Every row comes from one small tree of marks. The marks that hang from a mark follow it in brackets, in the order of their numbers. Every link used is in the known rows. Which tree was each row made from?
(in the rows, 128 means zero)
Known rows:
J_585(J_295(J_61(J_880) J_756 J_796(J_400))): [ 94 144 159  94 101 142 108 103  94 136  82 161 144 121 156  97 144 149
 102 164  89 131 131 110 145 111 182 165  72  96 137 178]
J_61(J_295(J_756) J_400(J_796 J_878) J_880): [150 139 120 104 114 101 111 170  94 163 113 160 115 155 132  87 131 102
 111  98 142 101 114 118  96 145 158 130 132 114 154 128]
J_400(J_796 J_878(J_61(J_295 J_880(J_821)))): [148 137 137 103 115  88 122 127 108 154 109 148 115 112  91 129  95 120
 139  83 102  74 113 123 118 174 130  95 138 145  79 133]
J_43(J_821): [109 121 119 116 118 130  94  85 102 109 133 124  90  77 142 156 155 153
  93 186 134 142 132 110 134 135 156  72 132 115 141 135]
J_796(J_400(J_878(J_61(J_295 J_880(J_821))))): [115 147 149  90 124 109 126  88 100 124 120 171 110  68  67 105 120 144
 117 120 113  85  98 146 129 162 127 130 135 150  66 163]
J_61(J_295 J_400(J_796 J_878) J_880(J_821)): [161 134 127 110 114  87 121 144 111 184 134 156 121 106 117 110 130 104
 113  75 140  54 112 104  97 197 130  90 148 127 132  94]
J_61(J_295(J_756 J_796) J_400): [136 142 111 101 145 111  92 121  88 136 105 131  80 146 166 118 135 118
  96  99 109 140 108  99  69 120 165 117 120 138 135 155]
J_400(J_878(J_61(J_295(J_796) J_880))): [159 162 105  96 127 133 113 123  77 118 120 135  63 125  82 109  93 146
 136 126  77 128 127 135 109 139 118 122 103 159  73 143]
J_860(J_756(J_295(J_400(J_796 J_878)))): [132  67 167 115  97 124 120 139 119 147 133 111 107  92 129 129 124 125
 126 101 110 105 123  74 139 145 101  97  87  93  92 139]
J_43(J_821 J_880): [102 118 113 134 119 148  82  85 109 122 128 111 100  78 156 157 165 166
  98 192 131 143 130 129 145 160 170  90 123  98 124 137]
J_860(J_756(J_50 J_295(J_61(J_400 J_880)))): [110 117 151  91 155 120 110 191  73 150 126 122  56  91 160 100 151 111
  74 157 107  94 127 100 118 152 129 207  92 108 221  90]
J_585(J_295(J_756)): [ 92 117 126 105 100 120 101 103 134 145  96 130 131 101 145 132 136 135
 102 142 162 121 110 112 134 107 196 108  87  95 138 171]
J_756(J_295(J_61(J_400(J_878)) J_796)): [155 125 138 111 113 156 139 138  79 145 136 106  77  98 128 122 115 107
 106 132 110 125 180  90 101 138 118 119 104 126 147 136]
J_61(J_295(J_756 J_796) J_400 J_878 J_880): [146 188  83  96 149 146  85 146  90 152 130 154  90 170 159  66 139 120
  97  94  88 129  83 103  63 159 157 161 124 127 179 137]
J_796(J_400(J_878)): [ 95 118 132 115 105 148 126  73 121 113 136 139 107  83  85 121 144 159
 109 175 136 104 141 119 147 127 132  83 108 108  73 159]
J_878(J_61(J_400(J_796) J_880)): [120 125 122 129 135 114  88 134 136 142 111 119  70 155 168  97 144 117
  93 121 100  93 115 126 125 149 146 140 146 143 156 114]
J_808(J_585(J_295)): [100  97 113 114 106 141 116  94 151 155 122 105 109  69  97 142 137 133
  96 135 167  82  97  90 163 108 156  65  94 104 125 138]
J_860(J_756(J_50(J_746))): [ 86 121 152  99 123 127 100 103 109 132 123 108  60 101 134 135 141 139
  90 166  72  81  92  85 128 137 139 138 101 124 136 117]
J_878(J_61): [ 97 116 114 115 130 133 102  88 125 108 111 108  69 109 125 142 121 147
 101 143 114 121 127 133 131 114 153 108 118 139  99 163]
J_878(J_61(J_295(J_796) J_400 J_880(J_821))): [153 158 121 101 150  93  97 114  93 148 109 134  65 111 142 105 130 120
  96  79  79  95  91 116  77 178 138 136 149 179 124 124]
J_400(J_796 J_878(J_61)): [124 104 132 125 106 125 124 101 141 123 111 104  92 133  98 135 102 132
 138 136 108 103 149 125 145 130 132  71 117 133  78 149]
J_878(J_61(J_295 J_400)): [113 125 118 110 169 122  89 104 119 112 120 118  47 116 132 120 110 115
  95 111 147 118 117 143 104 126 140 125 146 156 130 155]
J_585(J_295): [ 94 109 118 116 111 134  94  89 146 144 121 118 110  84 134 143 127 143
 111 156 166 105 125 110 145 126 163  80  92  95 127 142]
J_796(J_400(J_878(J_61(J_295 J_880)))): [109 149 134  96 138 139 111 101  94 102 124 168  82  97  74  92 111 149
 121 151 116 113 117 155 146 134 119 144 122 143  71 168]
J_400(J_796 J_878): [126 107 121 127  94 128 123 110 130 145 127 118 112 127 112 143 122 138
 130 141 126  94 154  98 136 138 134  52 106 101  89 126]
J_878(J_61(J_400(J_796) J_880(J_821))): [127 119 137 125 125  85 103 120 138 167 104 123  95 124 166 109 152 112
  86  90  98  64  99 113 112 182 154 123 161 149 149 107]
J_878(J_61(J_295(J_756(J_50(J_746)) J_796))): [110 165 145  96 148 121  98 107  92 113  74 126  63 148 154 119 107 119
 127 127  37 128  88  97  95 101 158 167 124 181 102 192]
J_880(J_821): [103 116 122 112 111 107 119  85 116 154 120 129 115  72 133 160 149 146
  89 119 125  83 111  90 112 154 165  71 121 118 102 137]
J_808(J_585(J_295(J_400))): [ 96  65 117 120 105 152 124  85 166 153 124 115 133  53 119 130 161 136
  89 119 186  83  88  81 166 109 147  80  92 109 112 161]
J_746(J_50): [ 90 109  96 144 118 139 100 112  79 121 118 123  80 109 136 129 144 140
 109 158 150 104 114  96 116 119 151  66 119 107  95 130]
J_808(J_585(J_295(J_61))): [ 97  90 131 102 102 156 136 102 131 149 114 108 122  72  96 155 121 128
  89 136 171  87 130  97 169  98 159  85  83  96 144 152]
J_821(J_880): [107 107  97 116 110 115 111  90 111 147 109 121  85 109 125 158 179 165
 103 135 145  98 145 125 131 120 165  81 133 129 107 116]
J_860(J_756(J_295)): [106 113 148  98 126 122  89 138  87 132 132 107  63  83 137 151 125 136
 100 128  99 128 112  86 124 128 134 120  90  93 123 128]
J_400(J_878): [121 117 105 113  97 143 131 100 113 133 139 122 100  92  86 138 130 151
 109 157 146 104 145 118 127 131 140  71  98 111  94 140]
J_585(J_295(J_400)): [ 90  79 122 122 109 143 103  76 160 144 122 130 134  69 153 128 149 146
 104 140 181 105 115 103 148 128 151  94  89 102 113 165]

Write each row's tree:
[ 88 128 154 100 123 137 131 123 102 142  96 130  99 125 177 109 155 100
  62 152 114  91 121  97 104 118 180 186 131 135 209 164] -> J_295(J_61(J_400) J_756(J_50(J_746)))
[136 158 109 112 148 117  89 136 133 187 145 158 119 137 160  95 135 105
 105  65 122  59  86  89  83 210 134 111 161 113 175  98] -> J_61(J_295 J_400(J_796) J_878 J_880(J_821))
[ 98  90 124 126 123 178 117  98 152 139 133 136 146 146 172 124 128 135
 107 112 121 101 149  86 131 147 132 105 107  87 135 165] -> J_295(J_61(J_878) J_400(J_796))
[134 127 119 120  99 124 119 131 122 136 115 126  94 139 105 112 115 139
 126 139  95  95 138 131 145 145 133 111 114 132  96 128] -> J_400(J_796 J_878(J_61(J_880)))
[100  90 156  92 145 132 119 173  78 143 120 138  92  73 164 112 153 137
  87 155 101 103 121  87 133 143 120 207  69 100 166 130] -> J_860(J_756(J_50 J_295(J_61(J_880) J_400)))
[125  75 161 122  98 153 144 141 107 148 125 136 137  97 148 140 115 116
 126 116 132 113 178  77 141 130 116 106 102  95 105 170] -> J_756(J_295(J_61 J_400(J_796 J_878)))
[135 138 105 115 159 126  86 105  99 134 130 121  58 130 155 125 127 124
 105 112 112 123 128  96  81 136 132  93 123 140 122 127] -> J_61(J_295(J_796) J_400)
[126 135  95 106 121 193 119 111 103 144 142 149 123 134 162  91 146 158
  92 130  77 118 129  90 108 156 130 151  89 109 140 153] -> J_295(J_61(J_878 J_880) J_400 J_796)
[115 117 151 109 102 114 107 157 128 177  86 145 146 146 187  95 140  99
  86 120 152  94 134 114 132 135 190 158 106  86 216 137] -> J_585(J_295(J_61(J_400(J_796) J_880) J_756))
[127 101 109 117 108 127 151 104 122 137  99 124 124 111 128 102 167 151
 123 158 103 110 124  91 103 123 146 118  75 140  92 173] -> J_295(J_400(J_878) J_756(J_50) J_796)
[ 81 115 161  91  96 148 149 117 128 157  82 119 134  87 122 128 135 103
  85 149 131  73  97  77 160  87 184 151  96 118 182 177] -> J_808(J_585(J_295(J_61 J_756(J_50(J_746)))))
[ 91  78 146 110 150 120 103 136 114 135 124 112  77  65 159 126 158 139
 103 146 112 105 102  75 128 134 116 152  80 111 128 136] -> J_860(J_756(J_50 J_295(J_400)))
[174 157 109  99 117 102 127 126  84 171 138 146  96  92 104 102 135 122
 104  89 108  75 110 100  71 194 125  96 129 152 121 101] -> J_61(J_295(J_796) J_400(J_878) J_880(J_821))
[121  69 131 104  77 141 162  93 165 136  92 106 144  65  60  99 137 122
 103 107 179  94  83 124 164  90 158 113  94 141 100 210] -> J_808(J_585(J_295(J_400(J_878(J_61)) J_756)))
[ 84 139 198 103 138 137  86 102  88 119 116 118  49  96 163 117 146 132
 120 167   4 108  91  49 135 131 108 161  99 130 108 137] -> J_860(J_756(J_50(J_746) J_295(J_796(J_400))))
[ 92  68 163 115  94 131 121 108 149 154  78 138 178 125 186 132 131 119
 108 113 159 112 141  94 148 107 180 120  87  82 141 196] -> J_585(J_295(J_61 J_400(J_796) J_756))
[110  71 117 111  91 134 169 112 167 159 101 118 157  56  77  98 168 125
 110 146 193  69  86  96 159 103 156 110  70 119 126 174] -> J_808(J_585(J_295(J_400(J_878) J_756(J_50))))
[117 103 112 114 108 132 114  93 109 132  97 130 122 126 177 123 167 153
  93 116  90 142 110  80  99 108 168 114  91 127  90 187] -> J_295(J_400 J_756 J_796)
[ 99 163 114 109 162 173  79  66 117 110 143 150  87 137 130 107 118 155
 134 134  76 129 111  92 110 141 117  98 111 114  84 165] -> J_61(J_295(J_796(J_400)) J_878)
[101  96 120 110 155 135  97  86 121 105 114 136  86  98 135 129 117 141
 108 106 139 128 109 128 120 113 132 125 124 150  77 193] -> J_878(J_61(J_295(J_400)))
[130 117 135  92  91 112 146 117  74 164  86 159 162 105 176 122 170 147
  72  93  74 108 112  79  89 146 182 154  96 126 122 176] -> J_295(J_61(J_880(J_821)) J_400 J_756 J_796)
[128 165  87 105 155 167  83  95 106 130 145 132  81 143 131 122 102 146
 132 116  85 129 118  88  89 147 125  86 107 119 104 145] -> J_61(J_295(J_796) J_878)
[137 103 122 135 104 124 121 115 143 152 136 111  96 130 125 118 139 115
 110 131 148  80 150 105 121 151 131  64 128 115 131 112] -> J_61(J_400(J_796 J_878))
[124 150 118  90 103 133 121 141  56 142  91 144 113 148 162 124 141 149
  84 139  63 140 138  98 100 109 186 157  79 113 138 158] -> J_295(J_61(J_880) J_756 J_796)
[122  92 139 116 113 149 135 117 121 117 127 118  93  64 111 117 122 132
 118 118 135 127 130 115 137 125 115 129 113 142  82 189] -> J_756(J_295(J_400(J_878(J_61))))
[106 167 140  91 147 117  86 107  75 100  80 163  80 149 144  93 128 149
 115 127  48 153  92 129 114 105 161 174 115 150  77 194] -> J_878(J_61(J_295(J_756 J_796(J_400)) J_880))
[118 157  77 116 136 166  91 128 130 154 161 142  87 127 146  72 164 135
  71 134 133  93 101 116 103 179 144 144 130 108 196 105] -> J_61(J_400 J_878 J_880)
[146 134 109 107  92 107 141 123 109 179 144 139 112  68 102  99 167 127
  73 117 149  56 111 115 100 194 148 105 135 131 149  97] -> J_61(J_400(J_878) J_880(J_821))
[131 137 104 104 102 139 128 121 104 124 126 128  82 101  77 106 123 150
 105 154 115 106 129 150 135 140 141 132 108 141 102 141] -> J_400(J_878(J_61(J_880)))
[120 135 106 125 163 146  77 119 147 148 148 134  90 163 160 107 113 106
 119  92 137  95 116  96  97 164 125  90 146 106 162 122] -> J_61(J_295 J_400(J_796) J_878)
